Each row comes from the steps of one path. Every step used is in the known rows, and no mark comes twice. Write the path behind each row, first mark first.
In the rows, 128 means zero.
Known rows:
merok-vogo-bolar-muve: [103 151  98 135 156 119 106  87 141 132 132 101 124 104 126 146 110 121
 105 124 142 121 139 155 137  86 168  85 162 128 140 186 122 142 140 183
 147 155 131 137 148]
nasudi-depok: [114 123 133 138 135 144 123 100 118 137 130 168 111 121 122 130 120 117
 138 124 126 156 141 132 160 138 122 116 138 141 124 144 143 130 131 100
 148 120 142 128 120]
vogo-bolar: [125 144 113 132 131 128 117 103 139 147 134 121 135 121 131 140 137 142
 106 151 130 111 144 133 114 117 125 115 136 115 149 127 106 124 139 148
 123 144 146 114 147]
nasudi-depok-bolar-murik-nizef-galum: [101  77 190 177 167 152 142  87 120  75 133 165  51 116 141 158 125 125
 151 124 123 115 144  94 179 186 137  97 150 170 115 155  86  73 160 185
 167  85 132 134 114]
murik-nizef-galum: [145 129 158 132 141 104 137 107 133 100 124 107 107 116 150 149 120 119
 139 116 117 112 132 109 140 149 123 143 135 133 121 121 111  99 131 156
 148 135 118 147 116]
pafi-bolar-murik: [ 83 117 134 150 127 118 163 112 124 131 133 145 113 139 129  98 145 117
 150 108 127  93 136 110 156 135 143  85 124 138 115 110 121  98 150 153
 139 112 121 122 129]
munuk-pafi-bolar-gile: [ 93 114 137 107 137 111 142 106 128 156  99 124 130 103 130 121 150  99
 117 101  81 131 157 133 111 131 138 116 138 143 114 111 122 104 161 137
  98 110 109 125 111]
merok-vogo-bolar: [105 155 107 144 129 120 123 107 116 142 125 102 138  91 137 120 114 126
 117 130 153 120 128 147 128 102 154  86 119 119 149 148 110 142 147 161
 155 158 139 123 143]
murik-nizef-galum-munuk: [155 117 165 137 135 114 156 146 124 115 126  81 123 130 180 133  95  87
 129 102 132 135 123 100 149 160 146 140 133 132 102 113 114  87 126 156
 156 158 121 118 110]
merok-vogo: [109 141 117 139 126 118 131 132 106 121 120 109 131  95 132 109 106 109
 141 110 152 136 113 141 141 115 158  99 109 131 128 147 131 147 137 138
 163 142 118 137 124]
murik-nizef-galum-munuk-pafi-levam: [132 106 169  99 109 120 163 128 137 114  92  65 112 126 184 149  67  65
 120  74 108 135 131 106 134 189 147 132 170 163 127  91 114  78 116 151
 140 169  94 111  85]
merok-vogo-bolar-pafi: [118 160  83 136 139  93 122 109 128 137 119 107 151  86 140 126 108 118
 122  95 154 138 134 146 138  78 163  87 121 128 121 179 110 133 137 180
 159 121 133 129 161]
galum-munuk-pafi: [133  96 142 102 125 155 147 166 119 150 109 109 131 144 145 121 103  81
 110 108 131 150 128 127 126 153 156 132 148 146 126 116 127 103 137 120
 124 135 130  90 109]
pafi-merok-vogo: [113 142 117 145 150 102 144 148 127 141 105  90 140  98 153  97  91 135
 138 127 115 135 117 157 158 105 130  85 111 124 138 139 150 106 146 127
 167 143 103 125 124]
pafi-bolar-gile: [ 99 134 128 138 137  91 143 108 129 148 121 120 146 100 140 110 156 115
 129 107  93 129 143 124 122 113 135 106 113 126 100 117 124 117 149 146
 106 128 111 140 125]
nasudi-depok-bolar-murik: [ 84  78 160 174 152 175 135 111 116 102 140 187  70 126 115 137 133 135
 141 135 135 130 143 114 164 164 141  79 143 165 124 165 104 102 156 155
 147  79 144 117 125]
pafi-merok-vogo-bolar: [111 157 104 148 150 103 135 124 139 164 111  78 147  91 156 107 101 151
 116 148 120 116 130 162 144  89 126  72 118 110 161 141 129 104 157 148
 160 161 124 112 144]
depok-bolar-pafi-merok-vogo: [116 129 113 164 178  90 136 156 149 134  93 104 128  80 154 121  96 157
 138 118 119 149 119 147 152  97 141  88 126 148 106 184 108 100 163 180
 160  78 101 103 148]
depok-bolar-gile: [117  99 149 151 151 131 120 132 134 108 125 119 118  98 135 151 149 145
 107 141 102 140 137 124 105 132 139 115 121 138 111 153  91 113 148 174
  92 100 123 131 130]
nizef-murik-bolar-pafi: [144 128  77 128 154  84 132 115 140 115 126 160 155 114 125 168 132 125
 152 106 161 170 113 111 129 107 133 130 121 119  72 160  81 149 142 166
 155  15 126 158 178]
munuk-pafi-bolar: [ 95 129 127 111 132 124 142 110 134 171  94 141 112 120 122 114 143 109
 136 114 107 117 146 128 116 137 130 132 154 149 124  99 120 122 165 124
 120 113 115  99 113]
muve-fara-pafi-bolar: [147 162 103  91 145  97 150 135 112 155 120 126 108 114 113  93 154 108
 151  91 151 109 138  91 122 111 119 132 130 139 136 127  96 133 149 179
 137 116 124  73 152]
merok-vogo-bolar-muve-levam: [108 147 115 133 137 105 109  71 151 130 117  91 126  87 129 152  88 155
  95 119 156 140 148 165 125  76 167  79 182 128 141 169 108 148 178 184
 130 178 102 154 141]
bolar-murik-nizef-galum-munuk: [134  91 178 147 134 129 174 151 111  83 141  92 106 151 177 126  98  83
 134  88 138 109 124  91 178 172 164 101 125 139 106 117 109  57 123 179
 164 142 123 130 112]
depok-nasudi: [126 130 138 147 158 127 148 117 121 124 131 146 111 142 138 156 143 143
 138  99 147 127 125 142 124 132 146 147 132 141 132 122 107 124 142 135
 112 103 125 139 133]
murik-bolar-pafi-fara: [172 141  81 170 150  85 107 115 152 132 123 117 124 136 117 144 125 109
 101 100 168 140 122  80 132 102 144 116 123 117  61 175  87 153 118 161
 154  50 144 119 145]
fara-pafi-merok-vogo-bolar-murik: [108 142 115 113 156 128 162 132 121 127 124  77 128 116 155  88  92 133
 144 116 143 106 132 154 171 106 140  37 117 126 194 139 109  77 159 191
 170 137 111 101 178]
merok-vogo-bolar-pafi-fara: [149 169  91 160 148  72 115 108 127 134 114  90 135  90 123 104 110  99
  95  91 178 123 132 123 155  74 173  77 125 136 108 202  86 142 126 160
 165 109 152 118 140]
nizef-galum-munuk-pafi: [148  88 152  93 139 145 142 140 116 115  98  80 104 132 157 124  84  87
 100 109 125 145 135 117 121 174 130 138 172 170 126 116 120  92 151 136
 117 148 133 122 101]
vogo-merok: [140 129 125 140 129 134 136 147 119 132 133 123 134 128 119 116 111 164
 131 133 103 139 142 141 122 106 140 130 162 110 158 145 145 107 128 132
 121 124 128 112 128]
bolar-murik-nizef-galum-munuk-pafi: [128  70 189 115 137 148 172 150 108  91 115  95  95 155 167 133  94  66
 123  82 126 111 138 103 164 185 168 111 150 158 120 111 107  47 138 171
 154 125 121 121  99]
levam-pafi-merok-vogo-bolar-muve: [ 91 143  91 134 207  97 102 105 181 153  91  77 113  98 129 145 100 129
 121 130  96 128 162 180 158  73 159  41 160 147 146 194 160  86 162 188
 171 134  89 116 142]
nasudi-depok-bolar-muve: [102 101 141 155 181 160  95  84 152 124 130 175  72 120 111 172 128 141
 125 140 115 158 150 130 151 139 140 118 194 169 110 200 119 133 150 156
 129  88 134 115 129]
levam-pafi-merok-vogo-bolar-gile: [ 88 132 102 138 185  86 121 124 150 147  92  61 143  68 148 128 110 121
 115 127  83 136 164 176 143  79 154  29 104 131 143 165 148  72 164 177
 156 140  94 130 134]
muve-levam: [130 123 141 127 109 116 131 112 141 130 111 118 129 109 130 137 105 158
 116 125 144 145 136 138 115 121 127 120 149 130 130 108 112 131 166 128
 110 155  99 142 121]

Which path is each row?
[ 69 110 157 153 136  91 163 103 158 142 100 141  99 114 124 135 137 112
 177  79 126 107 168 120 162 125 181  60 130 147 103  91 114  69 191 187
 169 118  51 113 111] -> muve-levam-pafi-bolar-murik-nizef
[129 121  93 132 143 110 130 113 126 118 131 156 142 119 120 164 140 131
 149 143 163 150 105 114 118 129 125 130 117 111 102 128  80 157 149 147
 150  54 127 154 162] -> nizef-murik-bolar
[141 111 138 131 176  91  95  92 181 118  89 103  82 121  87 152 105 118
  96 103 144 140 166 130 147  96 168  81 194 172 100 181 120 122 157 147
 130 120  85 139  99] -> bolar-muve-levam-pafi-fara
[115 110 131 119 136 109 117 113 156 132  90 118 108 101 113 150 108 138
 135 116 134 150 160 145 120 120 147  92 150 154 122 119 127 116 178 143
 130 136  74 136 116] -> muve-levam-pafi
[102 127 149 158 141 111 146  91 110  82 134  90 102  99 154 132 110 107
 131 106 148  78 136 118 166 135 164  66 117 130 144 142  92  84 147 212
 181 149 131 154 132] -> merok-vogo-bolar-murik-nizef-galum
[ 99  83 155 163 145 157 137 139 124  91 138 150  88 136 123 137 141 147
 131 141 137 103 127 113 135 155 148  93 133 151 128 147  83  99 152 184
 125  83 130 115 135] -> depok-bolar-murik
[140 122 124 141 168 103 106 128 145 128  97 112  94 124  95 120 130  85
 121 117 142 122 151 113 151 121 157  88 128 164 114 159 122 121 128 127
 152  98 122 111 104] -> levam-pafi-fara
[143 150  93 131 163  88 130 121 173 162 113 100 153 118 156 133 115 164
 108 129  95 125 148 148 143  83 107 101 141 118 132 158 126  77 139 157
 134 107 131 106 166] -> vogo-bolar-pafi-merok
[150 142 128  89 156 120 149 148 144 147 111  92 130 136 149 104 105 146
 147 126 111 140 132 144 144 122  99 117 132 132 168 117 130  95 142 135
 130 122 101  92 166] -> fara-pafi-merok
[133  96 147  85 109 129 153 121 131 108  92  59 111 123 171 133  58  81
 101  89 118 144 130 117 116 190 127 120 186 184 135 100 125  92 130 137
 113 172 111 125  87] -> nizef-galum-munuk-pafi-levam
[104 138 128 130 140  89 129  75 174 153 108 125 117 114 123 138 123 154
 124 107 120 137 153 138 126 102 137 117 197 142 102 127 120 133 182 152
 105 150  81 138 128] -> pafi-bolar-muve-levam
[117 119 119 126 177 108 124 144 167 151  89 104 116 122 130 129 116 135
 142 135  82 131 150 149 149 117 119  86 130 145 136 136 165  72 149 135
 154 111  88 107 124] -> levam-pafi-merok
[121 120 168 116 142 107 167 127 131 160  92  96 110 122 175 119 112  67
 140  87 111 126 140 104 141 170 148 145 160 155 102  83 107  78 165 154
 146 142 109  88  99] -> murik-nizef-galum-munuk-pafi-bolar
[126 115  91 129 171 113 111  95 151 110 139 155 128 136 109 187 140 131
 136 132 146 152 116 122 130 113 139 128 160 118  92 172  93 156 141 170
 142  47 120 167 166] -> nizef-murik-bolar-muve
[168 140 116 143 146  82 120 128 138 120 115 117 128 128 117 111 121 102
 102  89 149 132 134 101 157  99 146 119 134 149  88 183 103 129 106 126
 140  79 147 122 130] -> bolar-pafi-fara
[121 139 106 126 158 127 101  85 163 137 141 117 119 134 123 164 133 141
  93 141 117 115 154 141 127  98 139 114 179 128 140 170 120 128 134 173
 114 140 140 127 152] -> vogo-bolar-muve
[121 155 112  87 163 112 136  96 154 153 123 126 110 137 124 117 130 113
 157  92 123 132 146 126 137 111 136 125 179 152 132 141 117 135 149 176
 120 116  95  98 163] -> fara-pafi-bolar-muve
[ 99 120 119 127 186  85 117 113 181 135  74  76 108  87 129 144  66 146
 131 106 111 159 158 181 159  78 160  47 177 159 125 173 163  94 190 163
 161 145  43 144 118] -> bolar-muve-levam-pafi-merok-vogo
[156 145  66  89 139 111 117 103 160 113 137  94  97 142 112 179 108 114
 116  80 151 131 127  83 101 115 133 119 171 127 131 168  97 160 112 235
 141 107 104 105 159] -> murik-bolar-muve-fara-pafi-levam
[ 89 128 123 131 141  83 132  91 164 166  81 126 109  91 116 129 124 135
 155 107 130 141 167 138 121 116 144  86 152 157 106  97 124 117 204 150
 131 139  65 116 113] -> muve-levam-pafi-bolar
[ 90 134 102 127 166 100  93  71 167 135  94  91 105  77 111 169  91 134
 111 110 145 147 169 175 128  76 185  51 183 155 137 179 124 129 189 201
 149 160  74 144 131] -> merok-vogo-bolar-muve-levam-pafi
[128 139 103 114 107  89 136 110 156 114 113 108 143 116 144 141  93 113
 132  70 116 147 129 125 133 121 133 112 144 151 110 146 131 121 100 149
 130 115 100 135 133] -> bolar-pafi-levam
[119 110 131 124 158  94 130 128 179 149  78  94 121 105 134 138  93 165
 132 133 100 148 161 159 138 111 118  78 150 146 134 116 149  74 190 133
 136 134  59 122 115] -> muve-levam-pafi-merok
[118 112 126 156 167 133 117 105 139 129 117 182  98 103 123 151 125 136
 139 113 129 172 144 121 153 132 133 119 156 167  93 194 104 123 151 154
 140  57 137 108 143] -> nasudi-depok-bolar-pafi
[ 83  87 181 186 152 165 144 115 120 110 144 193  74 126 129 153 143 120
 162 123 127 122 140 103 183 163 162  92 127 146 116 156  94  86 147 170
 173  71 127 102 124] -> nasudi-depok-bolar-murik-nizef
[127 173  99 104 158 115 142 126 133 161 110  68 142  96 158  96  92 142
 138 130 136 133 133 164 145  94 122  75 122 123 189 135 113 107 159 168
 160 152 110  86 178] -> fara-pafi-merok-vogo-bolar
[145 117 123 109 195 156 106 109 132 116 133 166  49 121  89 158 139 125
 129 113 144 150 155 101 143 122 135 131 191 176 135 219  91 135 148 204
 136  77 142  80 154] -> nasudi-depok-bolar-muve-fara-pafi
[ 97 141 108 138 161  84 124 107 168 165  72  70 127  65 141 130  80 162
 123 136 128 141 160 181 137  81 144  35 141 138 154 134 131  90 208 165
 164 167  68 119 130] -> muve-levam-pafi-merok-vogo-bolar
[148 125 110 118 162 114 111 128 138 109 141 129 101 136  98 151 146 122
  96 108 126 106 138 107 132  93 138 139 166 136 113 196 133 128 115 178
 132 118 143 128 122] -> bolar-muve-fara
[ 84 101 169 138 125 136 191 159 120 162 114 132 119 156 160 109 133  56
 152  76 122 108 139 102 170 156 190 102 131 137 106  88 112  60 145 158
 166 114 104  68 105] -> galum-munuk-pafi-bolar-murik-nizef
[126 111 138 105 148 134 137 144 149 153  91 109 122 135 138 124 112 139
 112 139  80 125 142 151 134 133 102 126 149 140 154 116 147  77 151 107
 124 111 111 104 118] -> munuk-pafi-merok
[167 140 107  73 167 124 117 131 133 111 137 116  94 143  98 140 137 112
 117  91 142 125 141 106 130 100 137 142 168 145 143 191 115 133 117 200
 130 109 128 105 156] -> bolar-muve-fara-pafi
[126 151  84 131 163 103 104 107 125 123 137 101 110 101 106 144 134 119
  86 114 151 102 139 127 134  66 166  97 155 127 134 217 114 140 134 213
 161 150 151 125 139] -> merok-vogo-bolar-muve-fara
[143 167  79  89 171 114 111 113 119 123 136  90 103 103 110 132 122 107
 108  96 167 115 142 130 130  71 163  99 159 135 163 211  97 146 139 232
 155 143 135 100 171] -> merok-vogo-bolar-muve-fara-pafi
[ 92 144  90 140 180 101 121 123 157 165  89  80 126  83 139 122 105 130
 132 141 110 125 152 171 150  91 145  42 118 139 154 152 146  85 170 167
 178 143  98 102 137] -> levam-pafi-merok-vogo-bolar
[ 84 106 156 146 173  88 156  93 146 107 102 125  74 117 135 131 138  88
 179  85 109  84 162  99 173 157 157  72 132 168 102 111 119  54 167 203
 178 103  86 133 110] -> levam-pafi-bolar-murik-nizef-galum
[132 118 121 148 156 117 118 135 148 118 117 143 118 109 130 149 133 146
 129 117 130 145 132 118 120 121 141 131 140 155  93 175  86 118 146 182
 119  64 123 105 150] -> depok-bolar-pafi
[105  78 158 114 137 133 178 127 112 121 103  98  92 142 157  94 103  78
 122  89 125 109 143 100 147 185 145  94 167 180 112  95 114  65 174 162
 129 131 128 116  98] -> nizef-galum-munuk-pafi-bolar-murik
[ 74 118 107 151 177 112 140 130 143 132 103  88 112 105 134 112 103 121
 135 126 119 100 153 162 175 102 160   4 110 144 160 157 143  55 168 185
 191 122 103 114 137] -> levam-pafi-merok-vogo-bolar-murik
[167 154  91  84 194 111 122 125 164 150 130  84 108 139 123 139 132 154
  95 130 109 105 159 128 135  73 103 116 178 129 174 188 112  90 140 208
 131 127 134  76 178] -> vogo-bolar-muve-fara-pafi-merok
[124 151 127  84 142  99 136  75 163 152 106 114 112 117 125 125 109 144
 145  86 140 152 156 138 124 105 133 120 200 155 133 122 102 139 187 175
 101 144  68 115 161] -> fara-pafi-bolar-muve-levam
[120 112 127 162 187 120 129 125 163 148 102 160 107 103 145 138 109 160
 136 128  93 169 145 135 168 121 106 105 155 161 101 186 127  86 162 140
 148  56 122  94 146] -> nasudi-depok-bolar-pafi-merok
[124 144 138 115 140 103 179 142 107 130 142 142  95 140 121 100 167  85
 173  67 148  78 141  74 165 120 156 109 106 126 132 124  84  86 138 216
 178  97 109  72 150] -> muve-fara-pafi-bolar-murik-nizef
[174 143 112  85 163 108 146 168 128 141 119  95 114 130 129 102 124 138
 128 117 121 115 132 116 139 103  95 128 127 129 163 144 121  93 133 166
 146 117 122  80 153] -> muve-fara-pafi-merok
